Each row comes from the steps of one walk. Every step used is in the known rows, and no mark comes twice. Write the walk behind each row, first mark first.
Known rows:
derub, lepomas, sati, kifu, dudo, kudid: | -194 |   62 |  130 |   78 |  -34 | -201 |  -10 |  324 |   83 |  164 | -256 |  -37 |  276 |  -71 |   -6 |   84 |   18 |  120 | -285 |
buke, derub, lepomas, sati, kifu, bimi, kudid: | -174 |  512 |  -17 |    4 |  -50 | -212 |   47 |  -33 |   -9 |   61 |  -40 | -137 |  344 |   -8 | -176 |  -87 |   -7 |    3 | -269 |
sati, kifu, bimi, kudid, dudo: |   12 |  485 | -110 |    1 |  -42 |  -82 |    4 | -339 |  127 |   27 |  -19 |  -76 |  188 |   42 |  -19 |  -12 |  -69 |  -19 |  259 |
buke, derub, lepomas: |  -40 |   45 |   -4 |   26 |  -19 |  -95 |   -4 |  132 |  -57 |   80 |   -3 |   10 |  162 |   76 |   67 |   16 |   -6 |  -30 | -289 |
dudo, kudid, bimi, kifu: |  129 |  256 |  154 |   29 |  -21 |   36 |   38 |   28 |  -19 |   40 |   79 |  -10 |  -73 |  -10 |  304 | -259 |  -73 |  -93 |  -95 |
buke, derub, lepomas, kifu: |  -95 |  -37 |  -29 |   79 |  -16 |  -61 |  -26 |  174 |  -69 |  145 |  -30 |  -71 |  309 |   77 |  -75 | -166 |   14 |  -13 | -312 |
buke, derub, lepomas, kifu, dudo, kudid: |    2 | -245 |    9 |   99 |   21 |  -76 |  -26 |  307 |   42 |  141 | -106 | -103 |  286 |   86 |   80 | -206 |   -3 |   43 | -392 |
buke, derub, lepomas, sati: | -167 |  -97 |   10 |   -9 |  -71 | -131 |   22 |  148 |  -59 |  132 |  -30 |  -29 |  190 |  -42 |  -77 |   83 |   25 |  -31 | -382 |
bimi, kudid: |  89 | 140 |  27 | -44 | -23 | -25 | -32 | -41 |  33 | -55 | -93 | -30 |  15 |  34 | -33 | -96 |  -1 | 145 | 172 |
lepomas, sati: | -125 | -121 |   20 |  -39 |  -52 |  -37 |   21 |   19 |   -2 |   49 |  -30 |  -43 |   21 | -122 | -148 |   63 |   33 |    6 |  -88 |
dudo, kudid, bimi, kifu, lepomas: |   -2 |   94 |  244 |   53 |    7 |   80 |   11 |  156 |  -72 |  123 |  -10 |   -5 | -117 |   -5 |  330 | -229 |   -9 | -103 |    9 |
dudo, kudid, bimi, kifu, lepomas, sati: | -126 |  -33 |  267 |   14 |  -43 |   49 |   36 |  166 |  -69 |  165 |  -37 |  -41 | -102 | -126 |  191 | -139 |   16 |  -99 |  -92 |
kudid, bimi, kifu, dudo: |  -85 |  294 |   87 |   65 |   -2 |   18 |   15 |   88 |   45 |   63 |  130 |  -37 |   52 |  -22 |  273 | -334 |    8 |   60 | -340 |
kifu, lepomas, derub: | -154 | -309 |   71 |    1 |   29 |   -9 |  -55 |  119 |  -38 |  107 |   31 |  -40 |  -30 |   46 |  -43 |  -23 |   64 |  -23 | -257 |
sati, kifu: |  -80 |  370 |   10 |   46 |  -13 |  -69 |   10 |   27 |  -18 |   21 |  -62 |  -28 |  184 |   -8 |  -27 |  -33 |  -10 |   53 | -109 |
kifu, lepomas: | -134 | -162 |   94 |   24 |   25 |   48 |  -26 |  127 |  -55 |   77 |  -73 |    5 |  -45 |    8 |   24 |   33 |   60 |   -9 |   89 |
derub, lepomas, sati, kifu: | -286 |  272 |  101 |   55 |  -70 | -179 |   -7 |  192 |  -33 |  173 | -176 |  -16 |  306 |  -79 | -159 |  116 |   35 |   71 | -216 |
bimi, kifu: | -111 |  177 |   22 |   46 |   -4 |   10 |  -28 |  -22 |  -18 |    9 |    5 |  -36 |   17 |   28 |  222 | -130 |   41 |   13 |  -58 |
derub, lepomas, kifu: | -147 |  -39 |   51 |   93 |   -3 |  -36 |  -58 |  195 |  -20 |  161 | -128 |  -23 |  250 |   47 | -131 |  -82 |   40 |   36 |  -42 |

Write each row's walk:
| -119 |  285 |  212 |   67 |  -52 | -175 |   38 |  333 |   61 |  224 | -113 |   -8 |  257 | -121 |  -16 |  -56 |  -42 |   67 | -401 |	derub, lepomas, sati, kifu, dudo, kudid, bimi
|  176 |   12 |  112 |   11 |   13 |    6 |   47 |  131 |   89 |   48 |   74 |   -3 |  -51 |  -43 |  144 | -182 |  -87 |   -3 | -197 |	kifu, dudo, kudid, bimi
|   27 |  -16 |  166 |  107 |   14 |  -34 |  -13 |  341 |   65 |  206 |  -53 |  -24 |  204 |    5 |   11 | -274 |  -45 |   27 | -228 |	derub, lepomas, kifu, dudo, kudid, bimi
|  109 |   25 |  -54 |  -57 |  -85 |  -28 |  -63 | -203 |  112 |   33 | -113 |   -5 |   48 |   39 |   24 |   36 |  -45 |   90 |  314 |	bimi, kudid, dudo
|  -61 |   80 |  -71 |   47 |  -33 |  -51 |  -69 | -173 |  126 |  157 | -101 |  -74 |  257 |   97 | -126 |  -72 |  -25 |  -37 |  332 |	derub, lepomas, kifu, bimi, kudid, dudo
|   65 |  245 |  -40 |  -34 |   33 |  -13 |   23 | -209 |   69 |  -98 |   46 |  -70 |  -31 |   42 |  -57 | -142 |  -30 |  -18 |  227 |	kifu, bimi, kudid
|  -38 |  195 |  -68 |   42 |   17 |  -73 |   -4 |  -31 |   -5 |   44 |   15 | -154 |  286 |  119 | -133 | -288 |   -6 |  -30 |  -95 |	buke, derub, lepomas, kifu, bimi, kudid
|   46 |   53 | -134 |    6 |  -24 |   23 |  -24 | -326 |  138 |   53 |    0 | -130 |  155 |   51 | -132 | -158 |  -43 |  -49 |  352 |	lepomas, kifu, bimi, kudid, dudo
|  -70 |   35 |  -78 |   62 |   64 |   59 |   40 | -128 |   29 |   17 |  107 | -125 |  104 |   12 | -165 | -204 |   -1 | -147 |   26 |	lepomas, kifu, bimi
|   93 |  123 | -120 |  -44 |  -28 |   -9 |   -5 | -356 |  148 |   -9 |   24 |  -52 |    3 |   46 |    3 |   24 |  -62 |  -71 |  365 |	kifu, bimi, kudid, dudo
|   -1 |  100 | -151 |   35 |  -44 |  -71 |  -32 | -187 |   78 |  130 |  -11 | -121 |  313 |  129 |  -73 | -157 |  -47 |  -79 |   61 |	buke, derub, lepomas, kifu, bimi, kudid, dudo
|  -15 |  268 |  143 |   23 |  -50 |  -93 |   80 |  177 |   73 |  125 |   -9 |  -60 |  157 | -164 |  -18 | -150 |  -56 |   46 | -397 |	lepomas, sati, kifu, dudo, kudid, bimi
| -283 |   86 |  218 |   25 |  -51 |   45 |   26 |  126 |  -96 |  179 |   26 |  -44 |  -24 | -132 |   92 | -160 |   69 |  -43 | -186 |	kudid, bimi, kifu, lepomas, sati
| -100 |  369 |  -88 |  -35 |  -89 | -117 |   28 | -331 |  126 |   70 |  -61 | -114 |  208 |  -77 | -170 |   57 |  -43 |  -13 |  167 |	lepomas, sati, kifu, bimi, kudid, dudo
| -189 |  245 |   34 |   14 |  -60 |  -95 |   33 |   40 |  -18 |   75 |  -84 |  -65 |  195 | -127 | -170 |   36 |   23 |   55 | -208 |	lepomas, sati, kifu
|  -87 |  203 |   13 |   61 |   29 |  -53 |  -41 |   -9 |   46 |   55 |  -85 | -106 |  223 |   90 | -198 | -219 |   14 |   11 |  184 |	derub, lepomas, kifu, bimi, kudid
| -250 | -297 |  122 |   -6 |  -23 |   10 |    1 |  132 |  -56 |  120 | -112 |  -34 |  -26 | -108 | -124 |  115 |   86 |   -6 |   -8 |	kifu, lepomas, sati
|   12 |  181 |  -55 |   18 |   38 |   30 |    5 | -176 |   59 |  -37 |    6 | -160 |  119 |   43 | -196 | -298 |    0 |    7 |  200 |	lepomas, kifu, bimi, kudid
| -170 |   65 |  -22 |  106 |   54 |  -17 |   -9 |   32 |   15 |  113 |   10 |  -74 |  210 |   53 | -155 | -116 |   15 | -142 |   11 |	derub, lepomas, kifu, bimi
| -360 | -126 |  140 |   33 |  -26 |   22 |  -29 |  122 |  -71 |  132 | -113 |  -76 |   -2 |  -87 |   97 |  -13 |  130 |   15 |  -64 |	bimi, kifu, lepomas, sati
| -107 | -153 |  -36 |   86 |   35 |   24 |  -31 |  138 |   78 |   70 |  -32 | -113 |  197 |   -1 |  -77 | -229 |   50 |  127 | -177 |	lepomas, kifu, dudo
|  -62 |  284 |  136 |   52 |  -68 | -191 |   74 |  305 |   13 |  204 |  -19 |  -54 |  314 |  -87 |   43 | -149 |  -60 |   15 | -680 |	buke, derub, lepomas, sati, kifu, dudo, kudid, bimi
